Each row comes from the steps of one walk. Every step used is in the known rows, and no mark comes twice. Write the walk behind each row, first mark first.
Known rows
bodu > gitat > gazizu > gudo > babom: [ -2   0  -5  -1  15  -5   9  14  19   8  37  -6  -6  -3  25  19 -19   0
  -2  16   2  18  -8 -20  -7 -24  -2   0  -8  -1   5  21 -13]
gitat > gudo > babom > gazizu > pitek: [ 28  14   7  -7  20   8 -10  -3  24   5  14 -13 -22 -12  -5   5  -3  26
  25 -13  -1  -1   5  26 -27  -2   0   3   1  29 -10  10  -1]
gudo > bodu > gitat > pitek > gazizu: [ -5  12  11  14  10  -5   1 -16 -16   6 -16 -17   7   2   2 -28  -3  -5
 -32   3  14 -13  -9  13  15  29  -5  -6   3 -12  11 -15  10]
babom > gazizu: [ -5  12  14  -9   1  -1  -2   0  39  -8 -27  -5   4  -2 -25   8  18   8
   0   7  -2  -9 -20  -7   9  30   0   2  -8  18   4  18  -1]
gazizu > pitek: [ 16   3  -1 -23 -28  18   0   9  45  -6 -42  -6   4  -8 -13   9  22  18
   0  19   7 -35 -24   3  -5   9   2  -3 -12  -2  -2  12   1]
gitat > gudo > gazizu > bodu: [  6  -5 -24   4 -20  -4  20   7  16   8  27   6  -8 -14   4  -8   5 -24
  -5   5  -3  -3  20  -7   2   2   7  18  -2  -8 -11 -22 -17]
pitek > babom: [-12   5  -8   4 -32  -7  -6   2   4   0 -15   2  32   6 -20   6   7  23
   3   9   8 -22 -37  -5   3  12 -10   0   6  22  -2  33  10]
gitat > gudo > babom > gazizu > pitek > bodu: [ 21  10  -4  18   9   4 -18 -11  23  12  19 -10 -17  -7  -4 -12 -10   0
  18 -21 -10  -7  19  38 -21   8  -5   0  14  51 -14   3 -10]
gazizu > bodu > gudo > babom > gitat: [-20  22 -41   4  -1   6  15  17 -25   9  12   1   1   9   5   9  17  -2
 -17  16  -8  -5  11 -41   3 -30   0  -6  11  -9 -10 -10 -10]
gudo > bodu > babom: [ -8  -5  -1   1 -11  -3   2 -16 -36   5 -38 -11   6  14  -9 -11  -6  13
  -1 -15  -9  -7   4  -5  14   7  -4   2   4 -38   0  20  11]
gitat > pitek > gudo > babom > gazizu > bodu: [ -4  45   7   0  10  -8  14  -9 -25   4  25  -5  -6  -6  12   8  13  11
  11 -19   5   3   4  27 -11  15  14  -8   9  29   6 -20 -11]
gudo > gazizu > gitat > pitek: [ 28   2 -13 -10 -31   4  18  13 -12  -2 -16   3  10 -18 -14 -19  22  -3
 -14  32  14 -31 -10  14  -3  14 -14  -1  -2 -19  10 -23  -5]
bodu > gazizu > gudo > babom: [  0   9   2  -2  -6  -9  22   6   1   8  15   4   7  -7  -3  18  -3  13
  33  -6 -11   7 -11  -8   3   3   2   2  -8  19   4  39  -5]
bodu > pitek > gudo > babom: [-16   2  23 -27  -1  -9  -6   2 -12   0  -4   1   9  -2   7  32 -11  33
  16  18  -1  10 -15   9   5 -10  -4 -15   1   9  -7   6  -2]
bodu > babom > gazizu: [ -5   6  23   6  19  -5  -8 -19   0  -5 -30   3   0   8 -17   2   0  -6
  14  -1  -5   7   3 -15   8   7   3   5  -7  10   5  29   8]
pitek > bodu > babom > gudo: [ -8 -19  -1  14  -7  -5  -8 -17 -16  -5 -11  19   0  12  -6 -16 -22 -31
   8 -17 -18   0   1 -13  24  -1  -3  -5   5  -1 -10   0  -2]
babom > gazizu > gitat > gudo > bodu > pitek: [ -2 -21   8  -7  17   2 -16  -1 -54   3 -16 -20 -25  -2  -3  -9   4  -3
  13 -17  -7  25  45  25 -15 -10 -26   2   3 -44   3 -32   9]
bodu > babom > gudo > gazizu > pitek: [ 34 -12  12 -18  -1  10   2  -8   7  -3   1  33 -15  -5  10   3  -3 -11
   7   6  -7   5  19 -17  -1  -7   8  -2  -3 -27  -5 -11   1]
babom > gitat > pitek > gazizu > bodu: [-18  32   8   6  -7   5   5   3 -27   0  -8  -1   3  -6 -10 -12  31 -27
 -25  11  20 -25   9  -4 -11  15  12   0   7   0  11 -34  -1]
bodu > gazizu > gudo > babom > gitat: [-13   5   4   2   9  -4  14  19  -9   2   9   5   0   1  -8  13  -5   6
  19   4  -5  18   1 -23  -5 -19   2  -1  -2   0   7  17   0]
babom > gitat > bodu > pitek > gudo > gazizu: [-11 -36  23 -12   3  -3  -8  12 -10 -12  10  20  11   3   8  -5  -3 -20
 -43  24   0  24  24  19   4  -8  12   1   3 -25  -4 -65  -7]
bodu > gitat > gazizu > pitek: [ 18  -2  -1  -1  16  18 -13  11  61  -7 -17 -11  -7  -3  12  -5   4  -7
 -26  23  10  -5  -7 -11  -9  -4   6   1 -18  -2   6   7   4]
gazizu > gudo > babom > gitat: [-15   3  -7 -26 -11   2  18  23  -7   2   5  -1  -2  -3   0  30   2  16
   8  21   4  -1 -12 -21  -9 -30  -6  -4   3 -23   1   7 -11]
gitat > gudo > babom > gazizu > bodu: [ -1  24 -15   9  15  -7   7  -8 -21  13  40 -11 -19  -4   0   9  -1   4
  24 -20  -6   7  23   5 -14   2   1   9   9  20  -9   7 -10]
gudo > gazizu: [  8  -3  -2 -13 -28  -4  15   8  40   1  -3  13  19  -9 -18   4  14   6
 -17  32  -3 -19 -23  -9  16  25  -2   4  -8   5  -3   9 -10]
gitat > gazizu > gudo: [ -1 -17  11 -18 -21   3   7  23  44  -4   7   5  -4 -14  11  15  14  -6
   0  -4  -5   4 -24 -12  -8   0   6  10 -18  -8   6   7 -18]
gudo > bodu > gazizu > pitek > babom: [ 11  14  -1  27 -19   3 -14  -7 -11  11 -14  -2  20  11 -13 -15  11  29
   6 -34  -5 -11  12  24 -13  27   0  -4  13  10   7  23  25]
bodu > babom: [ -7  -6   4  -5  -8   1  -1  -9  -2  -4 -41  -1  11   7 -15  -1  -3   2
  10  10   0 -11 -15 -18  15  -3  -2   5  -8  -5  -1  30  10]
gazizu > gudo > babom > gitat > bodu: [-12 -10 -15 -18 -10   5  18  15 -35   2  24  -5   5   3   6  11  -1  14
 -12  12   2  -6  -1  15 -13 -17  -1   6   7 -17  -5  -7 -17]
gudo > gazizu > pitek > bodu: [ 24   0  -8   7 -38   8  -3   0  45   7  -8  18  13 -11  -8 -12  14 -24
 -19  25  -6 -36  10   8   3  23   0  -2   5  22  -7  -7 -16]
gitat > gudo > gazizu > pitek > bodu: [ 31 -24 -11  15 -29   7  -7   5  59   5  10   9  -7 -15  -1 -27  -2 -31
 -10   2  -8 -17  18  25  -3   9   0   7   2  19 -16 -30 -18]
bodu > gitat > pitek > babom > gudo: [  3 -12 -10  12   2  -2  -6  -3  -4 -15   1   2   6   5  11 -10 -25   2
   1 -15  19  -1 -30  21  14  -9 -11 -13   5  -1   4 -10  13]
babom > gitat > gazizu > pitek > gudo: [  5 -10  21 -14  10  12 -16  31  66 -18 -10   3 -14  -3  10   1  18   0
 -37  17   7  11  -5 -20 -23  -6  26  -4  -9  -4   3 -44   2]

Which walk is each row?
[ 23  39   9 -17   8  10  -4  -7  14   7  -1  -5  -3  -5 -14  18  14  37
  16  11   0 -17  -3  13 -20  15   1  -6   5  26   1  30  -2]  gudo > babom > gazizu > pitek
[-17   1 -21  40  27 -11  -9 -11 -11   4  31  -7  -9  11  12  -6 -18 -32
  10 -17  10  23  31  -4  -8 -13   1  10  10  27  -1 -10  12]  pitek > babom > gazizu > bodu > gitat > gudo
[-13 -20  13 -14 -17  -1 -22  -1 -24  -6  -3  18  12   4  -1  25  -9  11
  21 -10   2   9 -15   5   4 -10 -13 -10   7  -5  -3   8   6]  bodu > pitek > babom > gudo
[  9 -23 -18 -17   8   5   6 -14 -73  -8  -3   7  -2  11   2 -19  -2 -16
  -8  -1  -6  -3  18  -4   3  -4  -5   4  -2 -39  -5 -20   8]  gazizu > gitat > bodu > babom > gudo
[ -5  14  -1  -3  11   1  -5  21  10   4  18  -5   7   1 -17   6   2  29
 -29  16   1  -2 -19 -21 -16  -6   1   1   8  -1   0  22  -6]  gudo > babom > gitat > gazizu
[ -4  -1  -4   6  13   2  -1  -8 -31   0  23  16 -17   6  16   2   5 -28
   2 -31 -12  17  26 -29  -4 -11  20   9  -4 -29   0  -2  -7]  gitat > gazizu > bodu > babom > gudo
[ -7  13 -30   9  -4  -2  24   0   8   9  10   9   6  -1   8   1   4 -35
 -25  42   5  -4  23 -34  20   0   4   5  -3 -16   2  -9  -8]  gudo > gazizu > bodu > gitat
[ -5  -6  -2  24  -3 -16  -4  -9 -31   4  16  12  15  13 -12  -7  -7  22
   7 -58 -19  15  -3  -3  11  27  -2  -8  12   2   2  14  21]  pitek > babom > gudo > bodu > gazizu
[-32 -11   7   6 -16   1 -31   7 -59   5 -22  -6  19  17 -11   7  -3  19
  -8  -4   6   4  16  16  -9 -17 -20  -8  25 -53   3  -1  17]  gudo > bodu > pitek > babom > gitat
[  7 -13   2   7  32  -5  -9  -8 -23  -5 -12  -7 -25   5 -10 -18 -11 -22
  21  -1  -1  18  27 -17 -11 -15  -9  11  -5  -3   1 -11  18]  bodu > babom > gazizu > gitat > gudo
[ 23   7  -3   6  47   7  -8  -8  34   3  15 -20 -29  -2  11   1 -26  10
  16   0   6  14  17  11 -14 -16  -3   1  -1  27  -6   0   9]  bodu > gitat > gudo > babom > gazizu > pitek
[  0 -32 -25  -1 -13   7   5   5  21  -8 -11   0  17   6   4 -25  19   0
 -32  -3 -14 -16 -26   8  23  10  -1   7 -13  11 -13  -5 -11]  gitat > bodu > gudo
[  1   4  20   8 -19  -1  -3   4  -4  -5   4   3   4 -10   8   6  13   0
  31 -31  12   1 -19  42 -16   5  -6   3   5  24  18   1  -5]  gitat > pitek > babom > gazizu > gudo
[ -3 -11  12  -3 -12  -3  17  12  29  -6 -15   8   2  -8  -6   6   9 -11
  23  -8 -10  10 -14 -15  12   7   8   4 -24   8   8  18  -2]  bodu > gazizu > gudo
[ -9 -27   5 -15 -19  11 -16  -8 -21  -6 -26  -9  21   0  -5  -2  10   5
 -12   3   1 -12  -5  41  10   6  -3   7  -7 -15  -4  10  -7]  gitat > bodu > pitek
[ 14 -17   9 -12   1  -8   8 -10  -5  -3  12  33  -2   1  -4  -1 -12 -17
   3   0 -13  14   2 -29  19  -1   5  -1  -3 -24  -5  -3  -3]  bodu > babom > gudo > gazizu
[ -1  11   0  -1  17  -8  12   0   9  -8   3 -17   7   0  17  -2 -27  19
  -7  15  17  -1 -31  13  17  -8   0 -17  -2  15   1 -15   4]  bodu > gitat > pitek > gudo > babom
[-14 -18 -35  12   9   2  12   2  14  -2   0 -18 -15   0  13 -10 -14 -33
  -5   6   7   5  14 -15  12 -25  -1  11 -10 -18  -7 -20   0]  gazizu > bodu > gitat > gudo
[ -7  -8  28  -8  11  -3   4  -6  -2  -4 -15  10 -14  -1   7  13   0 -22
  34  -9  -6  21   9 -15   0  -9   4   8 -12   1  10  16  -3]  bodu > babom > gazizu > gudo
[-16  -5   2   9 -11  -1 -26   2 -47   6  39  21   1   1  17  21   9 -11
   9 -30  -3  23  26   3 -21 -14   2   1  10 -17   3   0  -6]  gitat > gazizu > bodu > pitek > babom > gudo
[ 11  -7  14  -4  26   8  -8  14  76 -14  -4  -3 -10   1  27  -2  -7 -11
 -30  18   9  16  -6 -18  -5  -6  21  -6 -19  11   3 -29   4]  bodu > gitat > gazizu > pitek > gudo
[  1  24  20   8  45 -12   6  -9  12  -7  12 -12  -5   1  15  -4 -24  12
  -1   3  14  19 -15  20  10   2   2 -17   1  33   9 -12   4]  bodu > gitat > pitek > gudo > babom > gazizu
[  6  -1 -13  -9  -8  -7   6   4  12   6  10 -17  -1  -5 -11   5 -15  34
  14  -4  -2 -12 -27   5   1  -5  -9   5   1   8 -17  18  -4]  gitat > gudo > babom
[ -3   0 -10  26 -10   1  -9  -3   2  -8 -20 -12  23   5   0 -16 -17   4
  -5   2  28 -18 -33  26  10  -3 -14  -3   5  13   9   7  17]  bodu > gitat > pitek > babom
[ -9   9  18   8  17  -5  -5 -24 -35   6 -26  -7  -3  13 -12 -10  -1   7
   7 -24 -15   9  21  -1  10  16  -3   2   7 -23   7  19  12]  gudo > bodu > babom > gazizu
[-11  52 -13   0   3  -4  14 -13 -32  17  19  -3   2   0 -11  23  21  14
  12   4  -4  -9  13  -6  -9  16   3  -1   9  23   1  27 -10]  gudo > babom > gazizu > bodu
[  0   0  14   4  20  -8   3 -15 -20  -1   6  -5 -10   0  15 -21  -9  -9
 -26 -19   6   2  -5   7  20  22  -3 -13   5 -21   7 -36   6]  babom > gudo > bodu > gitat > pitek > gazizu
